What can hang from each mark
bivo: talefe temat vugif
vugif: bivo bobar bofuv lupu
temat: bivo bobar bofuv lupu
bobar: sobuz talefe
sobuz: bivo bofuv lupu
lupu: sobuz talefe vugif
talefe: bobar bofuv

Every row comes from one small tree of marks. The marks that hang from a mark follow it in brackets, in alphabetical order. Every link used is in the known rows. Which tree was each row made from?
(in the rows, 128 means zero)
Known rows
bobar[sobuz[bivo lupu] talefe[bofuv]]: [146 113 106 161 158 160 103 145  97 104 173 163 152 189  80 107 127 141
 130  92 155 148  84  91 103 110  91 160 103 153 137 197 154 111 129 213
 152  70 123 118 161 138  97 101 101 110 138 131 135]
talefe[bobar[sobuz[bivo lupu]]]: [140  92 111 149 117 171 101 130 100 117 155 139 154 174 106 110 120 119
 122  82 146 157 103 134 110 126 132 121 107 151 158 143 140 136 145 154
 148  89 126  96 152 142 115 103 157 116 135 136 137]
bobar[sobuz[bivo[talefe vugif] bofuv]]: [140 143 110 154 159 159  96 137  88 106 179 159 170 147  94 100 155 151
 100 109 129 134  95 124 114 126 111 151 108 141 150 167 171 100 101 183
 160  69 151 121 138 153  78 125 124 111 133 145 152]
lupu[sobuz[bivo[temat]] vugif[bobar]]: [110  71 119 159 134 151  90 156  93  98 191 136 143 186 149  69 135 123
 117  99 131 128 154 138 128 135 130 100 117 125  79 125 194  84 132 156
 152  70 129 177 150 150 157 124 196 110 121 122 123]
temat[bivo bofuv]: [151 121 114 105 116 144 104 116  76 123 164 148 163 149 159 148 144  93
 114 134 131 125 116  95 111  82 154 153 118 148 114 103 157 102 124 108
 153 123 140  55 141 171 176 124 160 131 156 171 141]
sobuz[bofuv lupu[talefe[bobar]]]: [146  96 110 151 118 148 112 158 128 163 155 159 216 169 104  82 136 149
 139 106 108 116  96 123  75  97 101 132  96 125 144 127 151 121 126 155
 138  78 119 108 160  96 120  89 192  79 163 135 120]
talefe[bobar[sobuz[lupu]] bofuv]: [149 114 120 138  99 163 111 120 108 143 154 144 141 176  93 131 130 102
 121 104 177 162 105 118 113 101 133 121 108 164 135 144 168 149 156 145
 143  76 124 121 144 148 122  92 150  93 161 150 137]
lupu[sobuz[bivo[talefe[bobar] vugif]]]: [109 107 120 162 147 158  93 140  79 100 170 148 152 154 116  90 145 133
 104  88 138 122 126 143 117 130 129 123 137 129 105 119 190  87 100 170
 166  71 138 148 137 165 122 140 166  99 139 140 147]
vugif[bivo[temat[lupu[sobuz]]] bofuv]: [154 136  98 124 112 129  92 153  92 128 186 143 149 154 175 106 158 102
 120 126 124 107 126  95 105 133 173 135 128 170  78 129 196 127 113 101
 145  87 124  94 112 149 189 119 147 126 139 169 102]
temat[bivo bofuv lupu[vugif]]: [154  74 111  87 119 123  88 101  78 120 166 150 185 167 175 146 134  89
 128 137 128 111 114  90 122  47 157 146 111 153  91  75 162 108 158 110
 156 115 151  66 130 170 199 111 169 157 176 169 126]
bivo[talefe[bobar] temat vugif[bofuv lupu]]: [167 179 114 141 136 144 120 122  75 155 189 150 126 147 114 138 164 114
  80 116 159 101 125 102 119 126 207 166 154 161  94 166 233 141  97 143
 158  10 132 168  96 191 148 116 171  60 159 169 134]
lupu[sobuz vugif[bobar]]: [103  62 134 143 119 153  98 143 112  99 177 128 146 184 149  90 135 109
 136 113 120 133 158 133 132 119 127  87 121 121  83 113 174  94 148 127
 157  83 127 163 156 132 174 124 176 106 128 113 111]
sobuz[bivo[talefe[bobar] temat vugif[lupu]] bofuv]: [168 157  88 165 149 155  98 154  77 158 193 166 168 142 103  83 170 154
  85 104 140  99  97 133 110 126 153 169 108 152 112 161 207 108  75 182
 140  35 134 151 120 171  96 114 195  75 153 172 152]
bobar[sobuz[bivo[temat] lupu[vugif]] talefe[bofuv]]: [154 114 110 163 160 146 108 147  95 107 184 164 146 193  79 101 126 143
 117  90 158 148  95  87 114 109 103 164 101 148 122 206 179 109 137 215
 147  53 122 150 151 150 101 101 116 105 141 122 138]
vugif[bivo[temat[bobar]] lupu]: [162 111  93 132 107 135  94 150  90 127 146 133 155 152 167 114 157 101
 141 114 102 105 125 116 105 153 184 159 127 164 100 147 163 140 123  85
 146  90 114 110 126 144 185 110 173 126 126 163 101]
vugif[lupu[sobuz talefe]]: [107  82 121 149 136 142  92 145 120 114 113 137 180 164 146  94 136 118
 159 102 102 104 136 140  85 139 129 117 139 125 110 112 159 103 131 132
 164  80 127 129 155 107 167 124 174 102 138 133  97]
vugif[bofuv lupu[sobuz[bivo[temat[bobar]]] talefe]]: [119  99 102 149 137 129  74 157  98 129 154 142 168 186 175  79 136 121
 161 116 131  96 137 125  77 161 156 125 130 159  97 122 199 110 117 146
 166  65 130 114 147 124 185 103 181  94 121 157  85]
sobuz[bivo[temat] bofuv lupu[talefe vugif[bobar]]]: [154  92  87 170 144 145  98 185 108 152 197 164 208 184 115  43 131 165
 123 103 115 102 106 124  81 109 105 137  77 126 125 150 181  94 116 189
 127  55 119 162 159 120 111  80 223  85 146 133 125]
bobar[sobuz[bivo[temat] bofuv lupu[talefe]]]: [143 119 107 160 157 143  95 162 102 114 161 165 201 164  94  79 133 159
 112  96 115 136  90 124  87 125  89 149  98 133 161 167 168 113 117 190
 155  72 137 120 150 125  78 104 154 115 134 133 139]
temat[bivo[vugif] bobar[sobuz] bofuv lupu[talefe]]: [142  49 122  84 125 106  75  80  36 114 192 150 187 176 178 162 117 110
 119 141 140 126 107  81  99  45 173 188 126 172 152  87 167 132 161 115
 215 107 170  75 116 209 194 109 152 158 150 172 133]
vugif[bivo[temat] bofuv lupu]: [168 155  80 132 106 142  91 159 101 138 161 136 146 158 176 106 167  91
 146 129 118  90 126 100  97 166 192 140 123 184  82 152 184 136 112  88
 136  82 109  92 126 131 197  98 151 108 127 174  85]
vugif[bobar bofuv]: [140 121 114 123 108 162 102 143 112 142 199 126 136 185 170 120 147  96
 140 145 138 133 136 101 102 125 158 104 115 165 109 135 157 123 120 112
 144  92 127  82 144 131 183 104 161 103 129 161  94]
bivo[vugif]: [144 130 125 128 145 148 125 112 124 124 144 141 146 142  96 135 154 131
  96 121 127 127 121 118 127  95 141 150 125 119 134 140 162 105 107 142
 153 104 140 136 116 153 131 132 146 109 163 140 149]
bivo[temat[bobar bofuv lupu]]: [154  97 136  96 143  99 101 122  80 144 162 154 176 164 156 153 143 118
 100 129 128 133 111 105 114  71 159 185 126 139 107 106 190 150 128 139
 154  80 163  91 107 179 169 125 193 141 165 177 130]
vugif[bivo bobar lupu]: [150 100  82 139  87 180  86 155  98 124 172 116 148 172 184 107 155  80
 168 126 101 106 131 117 100 156 177 118 119 181 107 140 118 132 134  70
 149 102 104  98 154 125 203  92 167 124 111 159  80]
temat[bivo bobar bofuv]: [149  82 119  94 104 121  96 107  52 127 182 144 164 163 180 155 136  95
 124 141 134 135 119  95 113  81 173 172 115 161 122  96 163 122 137  96
 171 123 147  50 134 189 197 115 172 137 141 177 135]
temat[bivo[vugif] bobar[talefe[bofuv]]]: [159  79 116 117 113 120 112 105  61 128 194 146 128 163 139 148 141 114
 110 125 149 134 120  82 122  85 174 178 119 165 114 159 181 114 131 116
 181 103 127 119 107 198 180 121 145 110 142 155 143]
temat[bivo bofuv lupu[sobuz vugif]]: [130  66 117  99 121 120  77 111  68 106 168 151 190 174 179 131 134  90
 130 127 127 111 120 103 127  57 145 134 122 150  75  64 180 103 156 115
 174 111 148  80 135 171 199 119 170 153 167 160 123]
sobuz[lupu]: [145 107 115 139 138 143 122 147 130 122 125 151 192 162  95 115 135 127
 134 104 105 129 101 123 102 105 106 132 110 114 132 132 144 120 122 154
 136 102 123  98 146 107 120 101 165 117 160 135 130]
temat[bobar[talefe] bofuv lupu[vugif[bivo]]]: [146  41 123  89 121 113  86 106  68 133 205 145 168 201 189 143 129 110
 153 139 137 122 115  70 120  54 165 186 111 161  91  96 149 133 168 132
 156  91 157  75 146 171 221 101 154 146 154 160 105]

Which tree is each row?
[156 115 102 134  96 164 104 154  85 128 206 131 131 156 171 112 154  96
 114 124 111 126 137 104 105 131 173 131 125 161 108 151 150 130 120  80
 141  94 114 124 132 159 182 119 173 123 120 158 108]	vugif[bivo[temat] bobar]
[118  63 120 103 126 121  73 116  62 113 164 156 202 166 185 130 125  99
 132 124 122 104 118 101  87  56 143 142 136 147 100  57 171 100 144 117
 185 107 152  72 135 168 200 126 175 146 164 169 119]	temat[bivo bofuv lupu[sobuz talefe]]
[145 115 124 133  99 164 108 112 106 144 159 142 124 170 105 136 136 100
 113 107 180 165 116 118 117 105 146 121 114 166 129 143 170 145 157 134
 142  78 132 120 136 160 133 109 145  96 161 155 136]	talefe[bobar[sobuz] bofuv]
[158 160  82 145 101 170  82 159  61 122 228 131 130 176 190 111 162  76
 148 138 127 103 129  87  94 177 204 131 135 216  92 178 185 151 121  85
 163  38 112 111 139 156 193  87 136 103  96 175  75]	vugif[bivo[talefe temat] bobar[sobuz] bofuv lupu]
[154 131 108 129 116 155 116 112  66 124 196 148 134 137 125 142 155  98
  92 128 142 115 126  97 117  89 174 139 133 155 104 148 187 100 111 106
 166  80 128 142 107 195 155 126 154  96 157 166 148]	temat[bivo[talefe[bofuv] vugif[bobar]]]
[143 118 124 135 136 164 121 119 110 129 184 133 130 165 114 135 152 124
 107 125 136 131 127 100 123  93 149 150 126 138 130 161 151 110 112 143
 163  90 129 140 130 157 154 122 143 101 145 136 131]	bivo[vugif[bobar[talefe]]]
[140 120 132 141 145 152 112 123 107 109 166 153 130 176 100 134 138 123
 121 109 153 160 106  84 114 103 112 157 120 147 126 193 159 115 138 175
 156  71 132 117 148 146 126 129  84 108 144 132 130]	bobar[sobuz talefe[bofuv]]
[106  72 137 109 145 124  80 121  92 123 150 156 205 175 167 127 129 117
 139 126 123 110 118 110  86  57 122 145 136 127 107  56 163 110 140 151
 168  93 165  85 148 144 181 127 173 136 174 159 110]	temat[bofuv lupu[sobuz talefe]]
[135 137  84 152  91 164  80 155  74 122 184 136 141 165 183  93 161  82
 164 119 129  85 132 111  98 177 192 113 141 194  67 126 188 128 117  92
 157  55 108 101 149 136 201 100 142  86 116 168  81]	vugif[bivo[talefe[bobar]] bofuv lupu[sobuz]]
[ 98  70 134 156 114 148  92 147 106 138 165 147 178 165 143  72 130 137
 131  96 124 126 137 138  80 116 118 108 132 122 119 101 177 103 131 138
 164  71 132 139 156 124 156 131 187  75 141 129 115]	lupu[sobuz[bofuv] talefe[bobar]]
[133 102 111 138 131 145 103 134 128 141 112 141 171 163 135 113 137 112
 156 119 122 104 128 125  81 121 143 131 127 133 116 128 154 109 138 132
 139  82 128 126 146 115 167 110 173  97 160 149 101]	vugif[lupu[talefe[bofuv]]]
[166 152  97 154 158 142 101 159 100 150 179 163 174 141  97  82 171 168
  77 113 130 114  98 132 113 112 123 166  94 134 124 158 198  93  71 184
 136  77 139 137 118 159  92 123 185 100 156 163 160]	sobuz[bivo[temat vugif] bofuv]
[136 140 114 148 160 160  98 127  86  91 177 150 147 152 103 112 139 135
 103 107 141 137 107 115 113 134 130 143 121 145 146 167 172 102 108 177
 162  72 149 119 135 162  98 126 113 118 128 144 147]	bobar[sobuz[bivo[talefe vugif[bofuv]]]]
[150 141 116 125 126 159 114 123 113 137 190 131 131 167 128 132 156 114
 111 144 144 125 131 104 118 106 161 132 122 152 124 144 171 116 108 129
 159  92 133 125 123 154 161 110 147  98 144 151 123]	bivo[vugif[bobar bofuv]]
[151  81 105 106 124 122  96 111  74 114 183 149 172 153 167 127 136  95
 124 122 119 100 121  93 120  81 171 124 125 151  76 109 182 102 146 108
 154  80 139  99 106 166 185 118 159 134 167 162 120]	temat[bivo[talefe] lupu[vugif[bofuv]]]
[160 121 136 128 151 113 127 119  90 137 178 148 132 154 107 145 152 143
  73 115 138 137 123  96 128  93 167 198 134 129 121 171 203 130 104 153
 167  67 140 163  93 190 145 138 165 101 152 143 150]	bivo[temat[bobar[talefe]] vugif]
[157 150  98 161 160 145 102 167  82 146 191 172 181 135 113  77 168 159
  84 105 121 107  99 129 100 124 124 160 104 130 105 156 199  93  71 185
 122  49 142 128 126 157  91 131 189  94 152 170 150]	sobuz[bivo[talefe temat] bofuv]
[106  70 119 155 143 146  92 149 108  88 158 140 155 172 133  69 131 132
 126  94 126 125 145 142 131 133 115 102 113 109  84 114 183  70 133 165
 146  88 133 160 154 135 145 131 175 114 135 116 130]	lupu[sobuz[bivo] vugif]
[155 108  80 169 144 164  99 176  95 139 208 164 204 175 103  55 145 152
 132 109 114 100  95 127 101 113 103 127  78 135 112 148 170  91 105 193
 123  52 123 136 166 119 100  78 196  85 147 144 132]	sobuz[bivo[talefe] bofuv lupu[vugif[bobar]]]
[138  85 125 131 119 159 106 131 123 118 181 131 148 178 137 102 137 115
 131 125 121 143 140 115 130 112 129 107 100 132 117 147 151 108 157 128
 142  84 133 139 153 128 154 109 158 113 134 121 116]	lupu[vugif[bobar[sobuz[bofuv]]]]
[139  81 125 132 145 132  98 121  77 107 193 142 136 186 136 125 128 138
 125 111 143 151 111  95 114 123 142 171 115 159 143 172 160 122 128 167
 174  85 144 100 137 165 145 119 121 122 115 139 128]	temat[bobar[sobuz[bivo[vugif[bofuv]]] talefe]]
[137 117 105 131 128 141  96 142 127 143 136 135 167 175 164 105 140 109
 168 129 123  96 130 108  75 141 159 122 127 153 109 128 164 113 127 126
 146  77 127  92 147 103 191  99 160  89 143 157  81]	vugif[bofuv lupu[talefe]]
[145 106 140 123 141 114 111 131  90 122 158 146 151 154 129 136 141 127
  90 108 122 154 122 114 117 118 150 166 127 130 131 155 189 142 125 136
 157  75 145 125 110 166 135 138 171 127 136 148 138]	bivo[temat[bobar[sobuz]]]
[153 146  90 139  96 168 103 140  77 126 212 144 137 157 154 109 148  95
 135 120 138 111 119  88  97 148 178 126 129 180 103 149 173 131 122 105
 141  69 118  89 140 148 169  99 121  93 128 163 108]	vugif[bivo[talefe[bobar[sobuz[lupu]]]] bofuv]
[104  54 122 165 122 143  92 142  93 129 184 149 137 186 136  59 110 129
 117  86 172 120 160 130  98 116 141 105 124 123  87 116 218  82 157 164
 144  46 130 218 151 162 167 120 208  69 150 118 125]	lupu[sobuz[bivo[temat]] talefe[bobar bofuv] vugif]
[157 122  79 140  88 160  83 164  89 149 208 125 138 183 212  94 147  85
 164 138 121  87 148  90  68 163 204 124 129 197  95 150 170 135 127  72
 151  65 103 116 144 135 229  84 178  94 105 171  58]	vugif[bivo[temat] bobar bofuv lupu[talefe]]
[150 134  87 146 152 157  95 141 105 123 153 142 152 162 119  96 150 133
 122 114 142 105 111 128 110 136 147 142 109 148 123 143 168  93  96 169
 144  97 134 113 130 147 131 108 159 113 144 158 131]	sobuz[bivo[vugif[bofuv lupu]]]
[141  95 118 123 112 154 110 132 125 131 193 126 132 187 159 107 139 102
 142 137 136 128 152 103 124 116 157  99 105 142  94 134 165 106 149 120
 130  85 129 127 148 129 189 102 166 100 140 133 100]	lupu[vugif[bobar bofuv]]
[166 100 101 146 121 131 114 166 114 146 182 159 200 174 112  81 153 146
 137 117 102 113 100 104 110 104 115 151  82 137 106 155 171 119 128 149
 131  75 110 125 150 109 132  82 173  93 150 131 119]	sobuz[bofuv lupu[vugif[bivo[temat[bobar[talefe]]]]]]
[150 112 107 137 110 153 111 126  68 119 179 154 166 141 129 122 141 105
 108 103 122 127 107 111 107 111 152 129 121 151 122 143 168 114 124 114
 160  80 123  98 127 164 136 119 155 103 144 155 144]	temat[bivo[talefe[bobar[sobuz[bofuv lupu]]]]]
[157 126 127 117 147 115 111 115  84 152 161 147 158 162 133 146 148 130
  96 133 141 110 127 102 107  91 180 203 136 141 125 135 204 135 114 141
 174  63 151 153 113 186 168 117 190  99 157 162 132]	bivo[temat[bobar bofuv] vugif[lupu[talefe]]]
[131  31 123 111 145 113  79 110  76  99 177 143 180 182 152 120 116 130
 134 111 125 139 111 116 124  94 144 147 110 146 124 117 161 131 166 153
 166  77 164 110 124 166 151 112 159 156 141 146 122]	temat[bobar[sobuz[bivo[talefe]]] lupu[vugif]]
[120  58 131 138 123 154 104 128 122 123 191 135 158 183 150  87 116 125
 142 120 121 129 155 106  94 107 130 108 111 118 133 140 149  94 168 130
 147  72 137 167 163 126 169 112 171  95 135 108 102]	lupu[talefe vugif[bobar[sobuz[bofuv]]]]
[155 126 133 106 148 115 107 126  97 139 149 157 177 152 139 147 147 117
  94 123 127 126 110 105 112  71 145 171 129 132 100 109 186 135 119 146
 141  79 156  96 113 164 153 134 181 139 178 173 132]	bivo[temat[bofuv lupu]]
